Known rows, with every step that occurs
muna kozo gerof lifib renez doduti neza: [ 1.793 -3.426 -0.872 -1.093 -2.112 -2.799  3.359  1.339  3.039 -1.456
 -1.049 -1.562 -1.757 -0.574  0.192 -1.204  1.667 -0.476 -2.149 -0.178
 -1.623 -1.131 -2.398]
lifib renez doduti: [ 1.515 -2.655 -0.694 -1.142 -0.208 -0.868  1.966  1.048 -0.525 -0.841
  1.058  0.112 -1.294  0.477 -0.225 -2.976  1.576  0.390 -2.207  3.092
 -0.068 -0.622 -0.710]
ligot lifib renez: [-0.592 -2.210  1.231 -1.348  0.252 -0.419  1.478  0.877  0.380  1.177
  1.477 -1.381 -0.307  1.539  1.620 -2.194  0.943  0.593 -1.955  0.811
 -0.376 -0.593 -0.025]
sibos renez: [ 2.703 -1.269  0.724 -1.185 -0.311 -0.935  0.732 -0.672 -4.820  0.981
  2.156  0.985 -1.430 -1.092 -2.352 -0.272  0.572 -0.381  0.592  3.125
  0.788  0.355  0.182]
gerof lifib: [ 1.346 -2.740  0.270  0.721  0.998 -1.391  0.781  0.168 -0.089 -0.210
  0.565 -0.267 -0.169 -2.289 -1.315  0.614  1.974 -0.693  0.309  1.210
 -1.387 -0.315  0.523]
malu ligot lifib muna doduti: [ 0.409  1.665  2.577  0.234 -1.198  1.854 -2.025 -0.169 -0.446 -0.230
 -1.076 -0.767  1.004  0.712  0.626 -0.861 -2.439 -0.435  0.065  0.327
  2.394  0.357  0.980]
vinotos gerof: [ 0.927  1.045  0.414 -0.485  1.478  0.444  0.568  1.550 -4.000 -1.202
  2.228  1.129 -0.407 -0.002 -1.594 -0.801  2.246  0.671  2.584  0.502
  0.016  1.208 -0.421]
malu ligot: [ 4.497  0.371  0.380 -0.853 -0.817  0.202  0.436  0.541  0.561 -1.126
  0.251  1.418 -2.166  0.501 -1.204 -0.660  0.470  0.840  2.360  2.729
  0.198  1.077 -0.983]
vinotos gerof lifib: [-0.238  0.232 -0.009  1.056  2.360 -0.584  0.120  0.655 -2.143 -0.357
  1.809 -0.222  0.170 -2.592 -1.074  0.497  3.352 -0.014  1.930 -0.204
 -1.740  0.083  0.609]
gerof lifib muna: [-0.528 -1.597  0.703  1.403  0.157 -1.152 -0.238 -0.056  0.126  0.355
 -0.267 -0.769  1.942 -2.406 -1.473  1.927 -0.779 -0.768 -0.575  0.566
 -1.312 -0.752  1.883]
sibos renez lifib muna doduti: [-0.370 -1.211  0.775  1.747  0.184  1.729 -2.227 -1.098 -5.013  0.398
  1.470 -0.158  1.892 -1.375 -1.772  0.490 -2.939 -1.857 -0.429  1.359
  4.003  0.215  1.150]
vinotos gerof malu: [-0.533  1.586 -1.107  0.648  2.875  0.033  0.586  1.310 -2.576 -2.053
  1.647  1.344 -0.476  1.225 -2.429  1.076  2.691 -0.086  2.650 -1.408
 -2.026  0.583 -1.536]
ligot lifib muna doduti: [-1.805 -0.613  2.676  0.250  0.148  1.382 -1.370  0.515 -2.900  0.185
 -0.499 -1.193  2.502  0.587 -0.268 -0.703 -2.132 -1.327 -1.314 -0.748
  2.654  0.101  1.487]
ligot lifib muna kozo gerof malu: [-2.353  0.196  1.846 -1.085 -0.374 -1.576  1.025 -0.036  3.048  0.176
 -1.491 -0.532  1.405  2.312 -0.584  2.120 -3.087 -0.872 -0.532 -5.864
 -0.959  0.275  0.965]
kozo gerof lifib renez vinotos: [-1.230 -2.813 -2.235  0.726  1.384 -0.699 -0.768 -1.101  1.967  0.223
 -0.250 -0.565 -0.455 -2.385  2.412  0.226  1.284 -0.300 -3.651  0.581
 -0.593 -0.679 -0.594]
renez lifib muna kozo gerof malu: [-1.203 -1.081 -0.315  0.672  0.482 -0.674  0.514  0.173  3.471 -1.355
 -0.660  0.571  1.573  1.648 -1.754  3.088 -3.441 -1.149  0.777 -5.085
  0.044  0.930 -0.025]
renez vinotos: [ 0.511 -1.011  0.179 -0.558 -0.288  0.740 -1.007 -0.434 -2.826  0.355
 -0.207  1.127 -0.518 -1.252 -0.111 -1.724  1.091  0.242 -0.121  2.543
  1.991  0.116  0.193]
muna lifib renez doduti neza: [ 2.941 -2.734 -1.532  0.517 -3.159 -0.288  2.370  2.534 -1.809 -0.272
 -1.136 -1.339  1.070  2.973 -0.326 -1.828  1.409  0.362 -0.610  3.509
 -1.289 -1.763 -2.278]
sibos renez vinotos gerof malu ligot: [ 0.107  5.594 -1.938  0.764  0.460  1.154 -2.200 -2.572 -4.035  0.982
  1.008  2.073 -2.390 -1.476  0.002  0.318  2.184  0.979  2.403  2.076
 -0.471 -0.187 -0.695]
ligot lifib: [ 0.639 -1.567  3.002 -1.308 -0.222 -0.867  0.816  0.375 -1.309  1.481
  0.808 -0.868  0.088  0.822 -0.238 -2.032  1.014  0.371  0.499 -0.200
 -0.229  0.165  1.180]
lifib renez vinotos: [-0.518 -1.704 -1.557 -0.644  0.102  1.138 -0.329 -0.008 -1.249  0.211
  0.474  0.620 -0.962 -0.293  1.720 -1.940  0.997  0.287 -2.537  3.735
  1.726 -0.507 -1.091]
kozo gerof lifib muna: [-0.113 -1.994  0.511  1.186  0.610 -1.884 -0.478 -0.099  1.525 -0.225
 -0.502 -0.385  1.896 -1.817 -1.289  2.778 -1.547 -0.826 -1.107 -1.959
 -1.810  0.524  1.381]
vinotos gerof lifib muna kozo: [-2.125  1.739  0.415  0.242  0.452 -0.208  0.719  0.571 -0.260  0.055
  0.550 -0.418  1.641 -2.842 -0.850  1.714 -0.542 -0.314  1.371 -1.758
  0.194  0.071  1.949]
gerof lifib muna doduti: [-0.983 -1.897 -0.050  2.227  1.481  0.757 -1.508  0.137 -1.529 -1.327
 -0.828 -0.933  2.218 -2.380 -1.520  2.056 -1.185 -2.526 -1.412  0.631
  1.504 -0.390  0.935]

Rows
[-0.154  2.218  1.479  0.653 -0.704 -1.115 -0.838 -0.805  3.867  0.110
 -1.604 -0.162  0.672  2.571 -0.221  2.002 -2.462  0.509  0.482 -3.813
 -3.017  0.205  0.436] | kozo gerof malu ligot lifib muna
[-1.768  5.397  0.436  0.549  0.587  1.514 -2.334 -1.617 -0.615  1.435
 -0.464  0.241 -1.134  0.187  2.138 -1.481  2.325  1.808  2.327 -1.289
 -1.278 -0.263  0.260] | renez vinotos gerof malu ligot lifib
[ 1.280 -1.715 -1.065  0.169  2.120 -1.604  0.819  0.671  0.758 -2.472
 -0.065  1.645 -0.979  2.125 -2.606  2.309  0.868 -1.098  0.680 -2.373
 -2.238  1.029 -2.031] | kozo gerof malu
[ 1.016  1.369 -0.585  0.693 -0.922 -0.284 -0.179 -0.333  5.988 -1.655
 -1.325  0.994  0.092  1.906 -1.067  2.990 -3.899 -0.240  2.200 -4.039
 -0.217  1.284 -0.548] | renez lifib muna kozo gerof malu ligot
[-0.433  2.801  1.770 -0.876 -1.959 -0.250  0.820 -0.393  4.105  0.799
 -1.864 -0.281  0.013  1.821 -0.107  0.985 -2.859  0.241  1.360 -2.340
 -0.817 -0.402  0.944] | gerof malu ligot lifib muna kozo
[ 2.981 -2.275  0.420  0.236 -0.624  1.216  0.023  2.275 -4.891 -3.433
 -0.276  0.065 -0.712  1.404 -2.400 -0.695  1.246 -1.831  1.080  2.612
  2.080  0.339 -3.586] | muna doduti neza
[ 1.560  2.149 -0.779 -0.565 -0.973 -0.785  0.606  0.152  4.944 -2.296
 -2.012  1.818 -0.829  2.098 -1.708  3.408 -3.601 -0.444  1.417 -2.804
 -0.722  1.386 -1.205] | lifib muna kozo gerof malu ligot
[-1.595  1.221 -3.130  1.151  0.646  2.782 -0.791  0.724 -3.262  1.194
  0.254 -0.009  1.615  0.572  2.490 -0.816  1.399  1.043 -0.175  1.911
  1.322 -0.321 -0.346] | muna lifib renez vinotos gerof
[ 1.949 -2.643 -1.921  0.224 -1.011  0.024  1.989  1.671 -0.490  0.420
 -0.467 -0.604  1.074  1.764  0.208 -1.617  0.733  0.302 -1.514  2.636
 -0.252 -1.143  0.030] | muna lifib renez doduti
[-0.343  2.493  1.740  0.669 -1.115 -0.458 -0.731 -0.665  2.325  0.895
 -1.276 -0.491  0.686  1.833 -0.285  1.214 -1.815  0.662  0.966 -1.284
 -2.633 -0.679  0.908] | gerof malu ligot lifib muna
[-1.589 -2.408 -1.942  0.775  0.971  0.166 -0.489 -1.054  0.662  1.011
  0.118 -0.699 -0.316 -3.028  2.335 -0.704  2.143 -0.081 -3.170  3.076
 -0.093 -1.656 -0.061] | gerof lifib renez vinotos
[ 0.757 -0.343  0.074 -0.913 -0.904  0.133 -1.333 -2.147 -5.635  2.247
  0.949  1.085 -1.326 -2.605 -0.562 -1.379  0.806  0.011 -0.674  3.935
  2.266 -0.293  0.886] | sibos renez vinotos
[-0.469 -1.273  0.787 -0.197 -0.724 -1.168  1.216  0.091  1.892  0.414
 -0.760 -0.665  1.237 -2.473 -1.288  1.822 -1.916 -0.897 -0.241 -0.285
  0.448 -0.286  1.954] | gerof lifib muna kozo
[-5.246  2.436 -0.984  0.475  2.091  1.227 -0.960 -0.541 -1.425  1.365
  0.915 -0.794  0.227  0.856  3.126 -1.648  2.916  0.975 -1.372 -1.344
 -1.298 -1.390 -0.459] | ligot lifib renez vinotos gerof malu
[-1.361 -2.497 -2.100 -0.972  0.535 -0.689  0.601 -0.864  3.613  0.134
 -0.671 -0.407 -1.193 -2.516  2.701  0.212  0.452 -0.701 -3.222 -0.337
  1.228 -0.199 -0.661] | muna kozo gerof lifib renez vinotos
[ 2.975 -1.347  0.913 -1.494 -1.395 -1.931  1.091 -0.931 -5.086  1.369
  1.650  0.795 -1.575 -1.702 -2.431 -2.522  1.366 -0.008 -0.449  3.365
  0.471 -0.431  1.250] | sibos renez doduti
[ 0.713 -0.948  0.997 -1.753 -1.201 -0.801  1.128  1.111  1.305 -1.034
 -0.774  1.059  0.645  0.760 -1.739  1.633 -3.498 -0.589  0.009 -2.272
  1.875  1.682  0.523] | lifib muna kozo gerof
[-0.010 -1.701  1.420  1.215 -0.510  0.382 -0.821  0.200 -0.626  0.328
  0.982 -0.132  2.506  0.058 -1.333  0.159 -2.277  0.090  0.689 -0.071
  0.920  0.241  1.395] | renez lifib muna
[ 0.575  0.724 -0.534 -1.946 -0.102 -0.953  2.151 -0.027  6.821 -0.835
 -0.794 -0.252 -2.541  3.232  1.991  0.526 -0.570  0.289 -0.400 -2.970
 -1.640  0.418 -2.174] | muna kozo gerof malu ligot lifib renez
[-1.508  1.621 -0.933  0.034 -0.329  0.923 -1.033 -1.488  2.897  1.509
 -0.930 -0.539 -1.579  1.383  3.691 -1.496  1.179  1.172 -1.706  1.053
 -1.338 -1.458 -1.085] | gerof malu ligot lifib renez vinotos
[-1.873  1.355 -0.734  1.361  1.886  0.516 -1.758 -0.969 -3.005  1.036
  0.653 -0.144  0.302 -4.261  0.926 -0.713  3.351  0.512  0.598  0.661
 -0.248 -0.404  1.225] | renez vinotos gerof lifib
[ 1.556 -0.004  0.999 -1.429 -1.027  0.255  0.989  0.082  2.565  0.981
  0.826 -0.753 -1.758  1.560  2.298 -2.296  0.609  1.535 -0.584  2.005
 -0.766 -0.193 -0.644] | malu ligot lifib renez
[ 1.038  1.892  2.879 -2.170 -2.774 -0.779  0.318 -0.225  4.301  0.843
 -1.478 -0.291 -0.128  1.195  0.900 -0.013 -3.968  0.888  0.794 -3.082
  0.945  1.402  1.544] | malu ligot lifib muna kozo gerof
[-1.683  4.101  0.185 -0.665 -0.304  2.187 -1.610 -0.916 -0.392  2.005
  1.000 -0.567 -1.246 -0.226  4.750 -3.704  2.043  2.487 -0.090  1.578
  0.593 -0.259 -0.015] | malu ligot lifib renez vinotos gerof
[ 1.619 -2.767  0.092 -1.017  0.560 -2.248  1.913  0.322  2.998 -0.772
 -0.403  0.095 -1.016 -1.928 -1.038  1.404  0.292 -1.202  0.386 -2.215
 -0.268  1.012  0.038] | muna kozo gerof lifib
[ 0.189 -1.772  1.088 -0.505 -0.820 -0.333  0.348  0.413  2.394 -0.474
 -0.081  0.330  1.572  0.394 -1.082  1.069 -3.963 -0.459  0.672 -3.347
  2.150  1.708  1.038] | renez lifib muna kozo gerof
[-0.860  4.070 -4.931  2.394  0.730  2.985 -1.138 -0.050  0.314 -0.177
 -0.985  0.809  0.336  1.940  2.620  1.071  1.602  1.138  1.361  1.483
 -1.067 -0.621 -1.957] | muna lifib renez vinotos gerof malu ligot
[-2.331  5.285  0.814  1.925  1.343  2.415 -2.350  0.073 -1.227 -1.203
 -0.497 -0.360  1.391  1.561  0.285  1.010 -0.838 -0.377  1.953 -2.696
 -0.013  0.190 -0.032] | vinotos gerof malu ligot lifib muna doduti
[-1.993  1.286 -1.868 -0.356  1.382  1.980 -0.885  0.389 -3.219 -0.090
  1.668  0.809 -0.650 -0.774  2.210 -2.150  2.391  1.024 -0.798  2.372
  1.399 -0.004 -1.031] | lifib renez vinotos gerof
